What can hang from each mark
z_90: z_922 z_975
z_614: z_120 z_603
z_686: z_603
z_279: z_614
z_922: z_90 z_223
z_223: z_603 z_922
z_626: z_11 z_120
z_603: z_223
z_120: z_614 z_626
z_11: z_626

Every row comes from one small tree of marks. The marks that hang from a mark follow it in brackets, in the order of their numbers. Every link used is in the known rows. Which tree was each row made from?
Known rows
z_686{z_603{z_223{z_922}}}: 1.783,2.457,-3.210,0.662,-1.929,0.100,-1.551,-2.142,0.814,-0.624,-3.091,-2.145,0.579,-0.156,0.204,-0.349,-2.423,-1.810,-0.713,-0.997,1.185,-1.856,-0.821
z_11{z_626{z_120{z_614{z_603}}}}: 1.907,3.633,-2.083,-4.221,0.321,-2.395,3.251,-4.415,3.851,-1.350,-2.340,3.508,-0.381,-2.778,1.020,-1.722,-1.097,-2.688,0.553,-3.194,-1.073,0.634,0.031
z_626{z_120}: -0.230,0.599,-0.379,-0.791,-0.103,0.306,0.158,-1.123,2.881,0.008,0.695,1.645,-0.469,-0.498,0.546,-0.739,1.055,-0.484,1.682,-0.621,-0.006,-0.014,1.089
z_120{z_614{z_603{z_223{z_922{z_90}}}} z_626{z_11}}: -1.768,4.001,-3.148,-4.035,0.515,-1.153,1.346,-5.828,1.953,-1.839,-1.918,0.907,1.661,-0.344,4.690,-0.981,-1.435,-2.671,-0.874,-2.091,1.282,-0.501,-0.040
z_223{z_603 z_922}: -0.437,-1.945,-3.661,-2.047,-1.037,-0.079,-0.504,-0.778,3.183,1.472,-2.564,-0.387,-0.995,-1.053,0.113,-0.567,-2.633,-1.099,0.069,-0.346,0.544,-0.602,-0.237
z_11{z_626{z_120{z_614}}}: 0.929,2.630,-1.442,-4.139,-1.167,-1.549,3.987,-3.542,3.314,0.281,-0.553,3.476,0.260,-2.427,0.914,-2.268,-1.006,-2.546,1.991,-1.893,-1.468,0.737,-0.217
z_11{z_626{z_120{z_614{z_603{z_223}}}}}: 3.073,5.676,-3.169,-3.382,-1.062,-1.977,1.891,-6.286,3.949,-2.097,-2.378,3.324,0.989,-1.171,1.429,-2.383,-1.141,-3.602,-0.952,-4.085,-0.990,0.788,0.339
z_279{z_614{z_120{z_626{z_11}} z_603{z_223{z_922}}}}: -1.247,5.625,-2.827,-4.885,-0.081,-3.633,-2.669,-4.848,3.685,-7.478,-1.323,-0.758,0.493,0.494,3.112,-1.587,-1.172,-1.097,-0.867,-3.159,1.541,0.429,0.262
z_120{z_614{z_603} z_626{z_11}}: -2.068,3.189,0.176,-4.362,1.836,-1.507,2.097,-2.403,0.374,-3.878,-1.138,2.115,-1.206,-2.022,3.255,-2.394,-1.323,0.657,0.419,-1.853,0.798,1.406,0.881
z_626{z_11 z_120{z_614{z_603{z_223}}}}: -0.722,3.839,-1.024,-2.994,1.526,-1.410,-0.218,-3.871,3.999,-3.203,0.085,2.696,0.224,-1.283,2.385,-4.571,0.422,-0.042,-0.532,-3.253,1.271,0.809,1.932
z_686{z_603{z_223{z_922{z_90}}}}: 0.922,1.317,-3.859,1.379,-0.761,0.143,-1.099,-3.386,0.084,1.036,-2.450,-1.901,2.184,-0.151,1.700,1.316,-0.872,-3.003,-0.795,0.032,0.623,-2.956,-1.046
z_120{z_614{z_603{z_223{z_922}}} z_626{z_11}}: -0.953,5.122,-2.691,-4.822,-0.632,-1.078,0.751,-4.560,2.696,-3.621,-2.750,0.634,0.110,-0.372,3.332,-2.723,-3.120,-1.446,-0.650,-3.010,1.646,0.673,0.185
z_922{z_90{z_975} z_223{z_603}}: -0.502,-3.224,-5.739,0.430,1.932,-1.217,0.709,-3.094,-0.344,2.839,0.036,0.952,2.539,-0.873,2.556,0.610,0.216,-1.507,-3.404,0.356,-0.395,-1.140,-0.098
z_11{z_626{z_120{z_614{z_603{z_223{z_922}}}}}}: 2.943,5.428,-5.001,-4.497,-2.070,-1.801,2.066,-6.449,6.165,-0.716,-3.834,2.089,0.894,-0.999,1.429,-1.999,-2.852,-4.716,-0.518,-4.292,-0.073,-0.163,-0.700
z_614{z_120{z_626{z_11}} z_603{z_223{z_922}}}: 0.307,5.114,-3.837,-2.481,1.064,-2.611,-0.752,-5.171,3.519,-6.452,-2.583,-0.564,0.593,2.588,2.844,-1.719,-1.610,-1.192,-2.412,-2.830,1.304,-0.612,1.020
z_626{z_11 z_120}: -2.052,-0.029,0.443,-1.602,2.341,0.278,0.110,-0.495,3.554,-1.495,2.956,2.163,-0.417,-0.671,1.805,-2.394,2.271,1.228,1.774,-0.692,0.735,-0.461,1.157
z_922{z_223}: 0.536,0.016,-2.056,-0.131,0.650,-1.317,-0.461,-2.394,0.530,0.864,-0.234,0.231,1.133,0.955,2.511,-0.477,-0.683,0.137,-1.434,0.357,-0.089,0.668,-0.239
z_603{z_223{z_922}}: 1.081,1.927,-2.775,-0.417,-2.519,0.536,-1.212,-2.046,2.298,0.406,-1.474,-1.489,1.250,1.607,0.163,-0.207,-1.711,-2.159,-1.077,-1.006,0.941,-0.637,-0.504
z_90{z_922}: -0.221,0.578,-2.808,0.691,0.418,1.021,0.549,-0.798,0.944,1.797,-1.143,-1.474,0.504,0.219,0.095,1.369,0.553,-1.220,0.919,0.219,-0.699,-0.100,-0.844
z_626{z_11 z_120{z_614{z_603{z_223{z_922}}}}}: -0.742,3.545,-2.806,-4.252,0.476,-1.156,0.067,-4.246,6.180,-1.877,-1.341,1.523,-0.033,-1.124,2.371,-4.092,-1.286,-1.250,-0.038,-3.408,2.088,-0.157,0.885
z_279{z_614{z_120}}: -0.983,1.197,-0.102,-2.204,-0.124,-3.634,-1.744,-0.989,1.004,-3.248,0.414,-0.777,0.043,-1.061,-0.254,-0.839,0.216,-0.198,0.202,-0.612,0.024,0.913,0.256
z_90{z_922{z_223} z_975}: 0.557,0.060,-5.818,1.103,1.279,-0.173,1.538,-2.206,0.330,2.882,-0.822,-1.871,2.182,0.481,1.023,1.228,-0.253,-1.806,-1.975,-0.093,-0.357,-0.566,-1.666

Write each row's tree
0.398,2.388,-5.406,-2.021,-0.463,-1.004,1.759,-4.998,3.733,1.387,-2.203,0.675,1.945,-1.662,0.844,-0.450,-0.841,-4.949,-2.035,-3.141,1.776,-1.949,0.181
z_626{z_120{z_614{z_603{z_223{z_922{z_90{z_975}}}}}}}
-0.622,-2.859,-4.451,-0.195,1.472,-1.372,-0.906,-4.073,0.804,2.668,-0.631,1.362,2.041,-0.132,4.092,0.411,0.293,-0.702,-1.862,1.038,-0.827,-0.017,0.354
z_922{z_90 z_223{z_603}}
-2.980,2.246,0.902,-4.179,0.310,-0.767,2.892,-1.664,-0.326,-2.571,0.737,1.899,-0.591,-1.644,2.805,-2.950,-1.089,0.647,1.796,-0.609,0.217,1.482,0.608
z_120{z_614 z_626{z_11}}
1.162,4.162,-3.619,-3.325,-1.724,-1.220,-0.252,-4.763,5.563,-0.573,-3.596,1.029,-0.237,-1.075,0.911,-2.443,-2.500,-3.145,-0.304,-3.452,1.673,0.406,0.894
z_626{z_120{z_614{z_603{z_223{z_922}}}}}
0.662,6.305,-3.750,-3.850,-2.536,-3.780,-2.777,-5.380,3.164,-5.994,-3.291,-1.180,0.350,0.620,1.714,0.259,-2.326,-3.085,-1.104,-3.011,1.030,0.885,0.319
z_279{z_614{z_120{z_626} z_603{z_223{z_922}}}}
0.070,-1.672,-8.030,0.458,1.079,-0.328,0.799,-2.642,1.389,2.946,-1.825,-0.775,1.535,-0.690,1.270,0.383,-0.979,-1.646,-2.379,-0.178,-0.673,-0.088,-0.756
z_90{z_922{z_223{z_603}} z_975}
-0.198,-1.644,-3.725,1.181,2.079,-1.178,1.463,-2.720,-1.281,2.615,1.164,-0.024,3.268,0.187,2.487,1.437,1.068,-1.653,-3.154,0.565,-0.248,-1.517,-0.857
z_922{z_90{z_975} z_223}
0.402,5.518,-1.979,-1.142,1.801,-2.613,-0.908,-4.722,1.276,-7.778,-1.190,0.829,0.939,2.436,2.800,-2.098,0.274,-0.065,-2.897,-2.546,0.525,0.292,2.028
z_614{z_120{z_626{z_11}} z_603{z_223}}
-0.071,-1.055,-6.756,-0.179,0.831,-0.541,-0.813,-3.661,2.532,2.806,-2.371,-0.295,1.038,0.123,2.680,0.131,-0.969,-0.901,-0.968,0.396,-1.220,1.005,-0.268
z_90{z_922{z_223{z_603}}}
-0.703,-2.062,-3.383,0.127,0.705,0.414,2.136,-0.686,0.336,3.177,-0.126,-1.532,1.898,-0.371,-0.002,2.376,-0.150,-3.085,-1.190,0.102,0.922,-3.309,-1.703
z_223{z_922{z_90{z_975}}}
0.349,2.609,-5.181,-1.265,0.359,-3.738,-1.724,-4.189,2.148,-2.541,-1.497,-2.259,2.771,-0.392,0.033,1.412,0.075,-4.095,-3.788,-2.708,1.534,-2.282,-0.726
z_279{z_614{z_120 z_603{z_223{z_922{z_90{z_975}}}}}}
-1.112,-3.679,-5.513,-0.550,0.409,0.151,1.640,-1.023,1.303,3.251,-1.189,-0.596,1.157,-1.566,0.113,1.443,-0.732,-2.917,-1.503,-0.187,0.475,-2.864,-0.858
z_223{z_603 z_922{z_90{z_975}}}
-1.691,1.615,0.085,-3.717,3.046,-1.696,1.060,-2.141,4.112,-2.425,0.081,2.998,-1.179,-2.844,2.115,-3.901,0.406,0.857,1.051,-2.324,1.231,0.553,1.707
z_626{z_11 z_120{z_614{z_603}}}
1.422,3.511,-3.218,-2.651,-1.597,-1.358,-0.140,-3.634,2.818,-0.532,-4.266,-0.669,0.223,-0.469,0.496,-1.646,-3.607,-2.609,-1.818,-2.741,1.525,0.380,-0.285
z_120{z_614{z_603{z_223{z_922}}}}
0.225,0.236,-4.522,0.868,-1.056,0.684,0.869,-2.509,0.238,2.281,-0.154,-1.796,3.251,0.947,0.253,1.670,-0.062,-3.828,-2.650,-0.942,1.004,-3.010,-1.545
z_603{z_223{z_922{z_90{z_975}}}}
-1.519,2.161,-0.489,-2.012,1.887,-2.211,1.176,-2.243,0.498,-5.383,0.610,0.855,0.145,1.193,2.455,-1.964,0.325,0.918,0.147,-0.548,-0.098,0.063,1.347
z_614{z_120{z_626{z_11}}}
-1.320,-2.965,-4.318,-1.165,0.151,-0.070,-0.038,-2.038,2.441,3.066,-1.750,-0.124,0.612,-1.057,1.429,1.228,-0.748,-2.069,-0.125,0.427,0.142,-1.752,-0.555
z_223{z_603 z_922{z_90}}
1.240,4.369,-1.867,-2.147,-0.993,-1.278,-0.358,-4.425,3.462,-1.842,-2.013,2.156,0.037,-1.137,1.207,-2.769,-0.783,-1.957,-0.865,-3.163,0.804,1.494,1.928
z_626{z_120{z_614{z_603{z_223}}}}
1.360,4.572,-5.366,-0.918,-0.198,-2.653,-0.341,-6.902,2.170,-3.453,-3.995,-0.669,2.098,2.954,2.901,1.854,-1.039,-4.065,-2.717,-1.984,0.397,-1.282,0.897
z_614{z_120{z_626} z_603{z_223{z_922{z_90}}}}
